Known rows, with every way that one mark hangs from another:
maton[ropak[kofez rofore[zavi]]]: [-0.03  0.00 -0.21 -0.05  0.17  0.08 -0.07  0.20  0.12  0.14  0.17 -0.18
 -0.06 -0.10 -0.01  0.25  0.10 -0.21 -0.07 -0.14  0.11 -0.13 -0.06]
kofez[ropak[rofore[nefi]]]: [-0.02 -0.09 -0.07 -0.28  0.00  0.21 -0.14 -0.06  0.05 -0.02 -0.04 -0.07
 -0.20 -0.15  0.05  0.12 -0.06  0.11  0.16 -0.35  0.10 -0.05  0.20]
kofez[ropak[rofore]]: [ 0.15  0.14 -0.12 -0.20  0.17  0.22 -0.17 -0.05 -0.06  0.05  0.07  0.09
 -0.21 -0.11  0.13  0.07 -0.05  0.09  0.06 -0.22  0.21  0.00  0.08]
rofore[nefi zavi]: [-0.07 -0.06  0.03  0.03 -0.22  0.04 -0.13  0.08  0.08 -0.01 -0.15 -0.09
  0.09  0.13 -0.13  0.22  0.02  0.03  0.00 -0.18 -0.19 -0.07  0.15]
maton[ropak[rofore[nefi[kofez] zavi]]]: [-0.22 -0.35  0.03  0.00  0.06 -0.19 -0.02  0.04  0.20 -0.08 -0.03  0.03
  0.02 -0.10 -0.08  0.49 -0.08 -0.11 -0.03 -0.17 -0.09  0.05  0.08]
kofez[ropak[maton rofore]]: [ 0.15  0.23  0.07 -0.25  0.07  0.23  0.08  0.03  0.04  0.04  0.15  0.02
 -0.25  0.06  0.10 -0.01 -0.05  0.12  0.19 -0.04  0.26  0.07  0.07]
rofore[nefi[kofez] zavi]: [-0.15 -0.10  0.12  0.13 -0.18 -0.11 -0.08 -0.13  0.02 -0.03 -0.10  0.08
  0.15  0.13 -0.21  0.28 -0.05 -0.06 -0.06 -0.06 -0.23  0.02  0.08]
maton[ropak]: [ 0.17  0.18 -0.22  0.24  0.14 -0.11 -0.05  0.14 -0.12 -0.09  0.06  0.14
 -0.31  0.03  0.11  0.21 -0.01  0.16 -0.15 -0.10 -0.01 -0.05  0.07]
ropak[maton]: [ 0.20  0.43  0.07  0.05 -0.08  0.07  0.14  0.07 -0.10  0.07  0.05  0.06
 -0.16  0.30  0.04 -0.06  0.01  0.16 -0.04  0.11 -0.06  0.08 -0.02]
dilamir[medin]: [ 0.10  0.50 -0.07  0.13  0.08  0.03 -0.14  0.00 -0.19 -0.07 -0.06  0.19
 -0.06  0.17  0.04 -0.04  0.05  0.13 -0.45 -0.15 -0.11  0.13  0.04]
sirus[rofore[nefi zavi]]: [-0.16 -0.25  0.00  0.02 -0.12  0.09  0.00  0.10  0.07 -0.05 -0.13 -0.20
  0.18  0.15 -0.14 -0.04 -0.01  0.11 -0.08 -0.05 -0.15 -0.12  0.00]
ropak[maton rofore[nefi zavi]]: [-0.09 -0.04  0.23 -0.29 -0.21  0.13  0.10  0.16  0.27  0.07 -0.12 -0.21
  0.07  0.17 -0.05  0.15  0.00 -0.01  0.14 -0.10 -0.11  0.06  0.07]
ropak[kofez maton rofore[nefi]]: [-0.10  0.17  0.01 -0.34 -0.14  0.27  0.22  0.02  0.10  0.20  0.02 -0.32
 -0.14  0.11 -0.04 -0.09  0.12 -0.05  0.08 -0.07 -0.05 -0.09 -0.09]
nefi[ropak[rofore]]: [ 0.13  0.09 -0.07 -0.09  0.21  0.01 -0.07 -0.07  0.05  0.08 -0.09  0.19
 -0.07 -0.24  0.25  0.08 -0.02 -0.01 -0.12 -0.05  0.05  0.03 -0.11]
ropak[kofez maton rofore]: [ 0.06  0.42 -0.05 -0.26  0.04  0.25  0.18  0.02 -0.01  0.30  0.13 -0.16
 -0.14  0.13  0.05 -0.13  0.11 -0.08 -0.03  0.07  0.03 -0.01 -0.20]
medin[dilamir maton[ropak] rarerid]: [ 0.16 -0.24 -0.42  0.20  0.30 -0.16 -0.26  0.04 -0.51 -0.19 -0.06 -0.13
 -0.10 -0.15  0.15 -0.54  0.05  0.12  0.00 -0.05  0.08 -0.01  0.07]
kofez[ropak[maton rofore[zavi]]]: [ 0.09  0.07  0.18 -0.22 -0.01  0.21  0.00  0.12  0.18  0.03  0.15 -0.06
 -0.01  0.09 -0.01  0.11 -0.05 -0.04  0.25 -0.05  0.27  0.08  0.14]
medin[maton]: [ 0.16  0.25 -0.11  0.06 -0.03 -0.04 -0.22 -0.20 -0.24  0.08 -0.22  0.12
 -0.08 -0.04  0.06 -0.19  0.08  0.12 -0.17  0.09 -0.04 -0.06  0.04]
medin[rarerid]: [ 0.15  0.18 -0.15  0.11  0.11  0.01 -0.21  0.07 -0.40 -0.02  0.04  0.11
 -0.12  0.09  0.05 -0.26 -0.04  0.16 -0.02 -0.16  0.01  0.11 -0.09]
kofez[ropak[maton rofore[nefi zavi]]]: [-0.08 -0.16  0.24 -0.30 -0.18  0.22  0.06  0.15  0.31 -0.06  0.05 -0.19
 -0.03  0.06 -0.10  0.16 -0.06  0.02  0.37 -0.19  0.17  0.00  0.26]
ropak[kofez maton rofore[zavi]]: [-0.02  0.26  0.07 -0.23 -0.07  0.24  0.13  0.11  0.15  0.29  0.13 -0.25
  0.09  0.17 -0.07 -0.02  0.11 -0.20  0.02  0.07  0.05 -0.01 -0.17]
sirus[rofore[nefi[ropak] zavi]]: [-0.18 -0.44  0.07  0.10 -0.07 -0.01  0.05  0.08  0.21 -0.17 -0.15 -0.10
  0.22 -0.08 -0.09 -0.01 -0.03  0.04 -0.04  0.03 -0.04 -0.17  0.00]
maton[ropak[kofez rofore[nefi zavi]]]: [-0.20 -0.23 -0.16 -0.14 -0.01  0.11 -0.02  0.20  0.24  0.07  0.04 -0.31
 -0.05 -0.14 -0.09  0.31  0.10 -0.19  0.03 -0.28  0.00 -0.22  0.06]
nefi[ropak]: [ 0.17  0.16 -0.09  0.19  0.09 -0.06 -0.07 -0.07 -0.05 -0.03 -0.07  0.24
 -0.11 -0.11  0.14  0.03 -0.01  0.07 -0.14  0.03  0.00 -0.04 -0.03]
ropak[rofore]: [ 0.15  0.27 -0.15 -0.18  0.16  0.13 -0.13 -0.04 -0.10  0.20 -0.09  0.08
 -0.11 -0.02  0.19  0.08  0.00  0.06 -0.16 -0.15 -0.05  0.08 -0.09]
nefi[kofez rofore[zavi] ropak[maton]]: [ 0.05 -0.08  0.31  0.30 -0.13 -0.39  0.12 -0.04  0.11 -0.12  0.07  0.39
  0.30  0.02  0.07  0.10 -0.15 -0.04  0.12  0.40 -0.06  0.21 -0.06]
ropak[kofez maton]: [ 0.13  0.50 -0.04  0.01 -0.09  0.18  0.21  0.02 -0.10  0.19  0.16 -0.12
 -0.16  0.26 -0.08 -0.19  0.15  0.02 -0.06  0.14  0.01 -0.08 -0.12]

Rows:
[ 0.06  0.24 -0.12  0.23  0.13 -0.19 -0.17  0.02 -0.16 -0.26 -0.11  0.19
 -0.15 -0.08  0.06 -0.08  0.12  0.14 -0.43 -0.05  0.06  0.02  0.20] : dilamir[medin[maton[ropak]]]
[ 0.05  0.14 -0.18 -0.12  0.19  0.13 -0.01 -0.10  0.03  0.20  0.02  0.01
 -0.09 -0.27  0.15 -0.04  0.09 -0.19 -0.11 -0.02  0.10 -0.12 -0.21] : nefi[ropak[kofez rofore]]
[ 0.07 -0.20 -0.53  0.15  0.27 -0.04 -0.23  0.00 -0.52 -0.06  0.07 -0.31
 -0.12 -0.17  0.02 -0.65  0.17 -0.03  0.00 -0.01  0.12 -0.17 -0.04] : medin[dilamir maton[ropak[kofez]] rarerid]
[-0.16 -0.33  0.27  0.07 -0.17  0.00  0.30  0.18  0.30 -0.18 -0.06 -0.17
  0.20  0.11 -0.09 -0.12 -0.03  0.05  0.09  0.21  0.00 -0.12  0.01] : sirus[rofore[nefi[ropak[maton]] zavi]]
[ 0.04  0.15 -0.33 -0.06  0.24  0.09  0.01  0.11 -0.04  0.14  0.17 -0.10
 -0.28 -0.15  0.10  0.13  0.10 -0.08 -0.15 -0.13  0.10 -0.13 -0.09] : maton[ropak[kofez rofore]]
[ 0.12 -0.04 -0.01  0.32  0.06 -0.38 -0.07 -0.24 -0.14 -0.08 -0.04  0.54
  0.08 -0.21  0.21  0.07 -0.15  0.09 -0.07  0.24 -0.10  0.15 -0.10] : nefi[kofez rofore ropak]
[-0.25 -0.31  0.11  0.12 -0.08 -0.06  0.06 -0.12  0.01 -0.05 -0.08 -0.02
  0.24  0.15 -0.24  0.04 -0.07  0.02 -0.13  0.06 -0.19 -0.02 -0.08] : sirus[rofore[nefi[kofez] zavi]]
[ 0.03  0.24 -0.06  0.08  0.08 -0.10 -0.29 -0.07 -0.44 -0.18 -0.14  0.14
  0.03 -0.03  0.00 -0.55  0.08  0.12 -0.28 -0.11  0.07  0.17  0.01] : dilamir[medin[maton rarerid]]
[ 0.04 -0.04 -0.09 -0.01  0.18 -0.04 -0.14  0.23  0.13  0.02  0.03  0.00
 -0.06 -0.07  0.11  0.37 -0.02 -0.06 -0.09 -0.19  0.05  0.01  0.04] : maton[ropak[rofore[zavi]]]
[ 0.04 -0.09 -0.09  0.19 -0.11 -0.13 -0.12  0.03  0.06  0.04  0.05  0.12
  0.24 -0.22  0.06  0.03  0.02 -0.13  0.03  0.16 -0.02 -0.11 -0.09] : nefi[rofore[zavi] ropak[kofez]]
[-0.18  0.02  0.11 -0.33 -0.21  0.24  0.17  0.12  0.25  0.21  0.04 -0.40
  0.06  0.13 -0.17  0.03  0.11 -0.18  0.14 -0.06 -0.04 -0.08 -0.03] : ropak[kofez maton rofore[nefi zavi]]
[ 0.04 -0.18  0.11  0.34 -0.02 -0.40 -0.13 -0.14  0.02 -0.09 -0.02  0.47
  0.34 -0.18  0.10  0.20 -0.17 -0.06 -0.01  0.24 -0.12  0.15 -0.07] : nefi[kofez rofore[zavi] ropak]
[-0.14 -0.08  0.17  0.04 -0.30  0.05  0.22  0.11  0.31  0.00  0.04 -0.23
  0.10  0.03 -0.23  0.00  0.11 -0.17  0.16  0.11  0.02 -0.21  0.04] : rofore[nefi[ropak[kofez maton]] zavi]
[-0.02  0.09  0.12 -0.14  0.00  0.13  0.17  0.09  0.29  0.18  0.12 -0.14
  0.12 -0.07  0.00 -0.01  0.08 -0.29  0.08  0.16  0.18 -0.07 -0.16] : nefi[ropak[kofez maton rofore[zavi]]]
[-0.06  0.02  0.22  0.05 -0.16 -0.01  0.18 -0.14 -0.01 -0.16  0.13  0.09
 -0.20  0.17 -0.20  0.07 -0.10  0.14  0.24  0.02  0.07  0.03  0.21] : rofore[nefi[kofez[ropak[maton]]]]
[-0.17 -0.09  0.32 -0.18 -0.16 -0.01  0.18 -0.04  0.22  0.07 -0.06 -0.05
  0.15  0.18 -0.15  0.21 -0.06 -0.12  0.10  0.01 -0.13  0.16 -0.01] : ropak[maton rofore[nefi[kofez] zavi]]
[-0.17 -0.25  0.24  0.16 -0.04 -0.14  0.40 -0.15  0.09 -0.19 -0.02  0.07
  0.02  0.08 -0.09 -0.17 -0.08  0.13 -0.01  0.34 -0.05 -0.01 -0.13] : sirus[rofore[nefi[kofez ropak[maton]]]]
[-0.02 -0.03  0.30 -0.01  0.09 -0.13  0.15 -0.07  0.24  0.03  0.04  0.20
  0.19 -0.01  0.02  0.16 -0.09 -0.21  0.04  0.23  0.06  0.19 -0.14] : nefi[kofez ropak[maton rofore[zavi]]]
[-0.14 -0.14  0.32  0.05 -0.25  0.00  0.11 -0.04  0.14 -0.16  0.15  0.01
  0.04  0.21 -0.31  0.20 -0.08  0.00  0.29  0.02  0.09  0.02  0.26] : rofore[nefi[kofez[ropak[maton]]] zavi]
[ 0.18 -0.08 -0.34  0.04  0.19  0.00 -0.35 -0.13 -0.60 -0.02 -0.16 -0.13
  0.06 -0.04  0.11 -0.69  0.08  0.10 -0.03 -0.02 -0.02  0.05 -0.05] : medin[dilamir maton rarerid]
[-0.20 -0.18  0.12 -0.13 -0.05 -0.03 -0.08 -0.14  0.12  0.09 -0.13  0.02
  0.17 -0.02 -0.10  0.31 -0.07 -0.14 -0.04 -0.16 -0.17  0.10 -0.01] : ropak[rofore[nefi[kofez] zavi]]
[ 0.12 -0.33 -0.41 -0.07  0.42 -0.09 -0.30  0.05 -0.41 -0.09 -0.09 -0.19
 -0.08 -0.28  0.25 -0.50  0.04  0.06  0.03 -0.15  0.13  0.06 -0.02] : medin[dilamir maton[ropak[rofore]] rarerid]
[-0.14 -0.21  0.36  0.18 -0.21 -0.21  0.23 -0.07  0.28 -0.15 -0.02  0.11
  0.16  0.09 -0.19  0.18 -0.09 -0.11  0.11  0.19 -0.08  0.02  0.07] : rofore[nefi[kofez ropak[maton]] zavi]
[ 0.04 -0.01  0.05  0.25 -0.08 -0.27 -0.17 -0.13 -0.16  0.01 -0.01  0.35
  0.27  0.04  0.03  0.19 -0.14  0.02 -0.05  0.14 -0.23  0.19 -0.06] : nefi[kofez rofore[zavi]]
[ 0.04  0.02  0.12  0.14 -0.21 -0.13  0.14  0.13  0.15  0.03  0.14  0.04
  0.23 -0.03  0.04 -0.08  0.02 -0.09  0.16  0.31  0.02 -0.05 -0.09] : nefi[rofore[zavi] ropak[kofez maton]]
[-0.01 -0.02  0.13 -0.34 -0.09  0.23  0.12  0.04  0.14 -0.05  0.03 -0.15
 -0.24  0.05  0.00  0.02 -0.04  0.15  0.30 -0.19  0.16  0.00  0.21] : kofez[ropak[maton rofore[nefi]]]
[-0.18 -0.19 -0.15  0.05 -0.02  0.12  0.18 -0.06  0.06 -0.02 -0.02 -0.19
  0.01 -0.14 -0.08 -0.25  0.10  0.01 -0.12  0.09  0.01 -0.31 -0.13] : sirus[rofore[nefi[ropak[kofez]]]]
[ 0.21 -0.09 -0.38  0.19  0.22 -0.12 -0.20 -0.05 -0.32 -0.10 -0.11 -0.11
 -0.12 -0.10  0.19 -0.24  0.10  0.11 -0.17  0.05 -0.04 -0.11  0.14] : medin[dilamir maton[ropak]]
[-0.11 -0.04 -0.02 -0.16  0.04  0.00 -0.03 -0.24 -0.03  0.10 -0.15  0.10
 -0.06 -0.05  0.01  0.17 -0.07 -0.01 -0.10 -0.16 -0.21  0.11 -0.06] : ropak[rofore[nefi[kofez]]]
[ 0.15  0.10  0.15  0.16 -0.07 -0.18  0.10 -0.13 -0.15 -0.12  0.23  0.36
 -0.07  0.09  0.06  0.00 -0.17  0.22  0.23  0.24  0.08  0.20  0.08] : nefi[kofez[ropak[maton]] rofore]
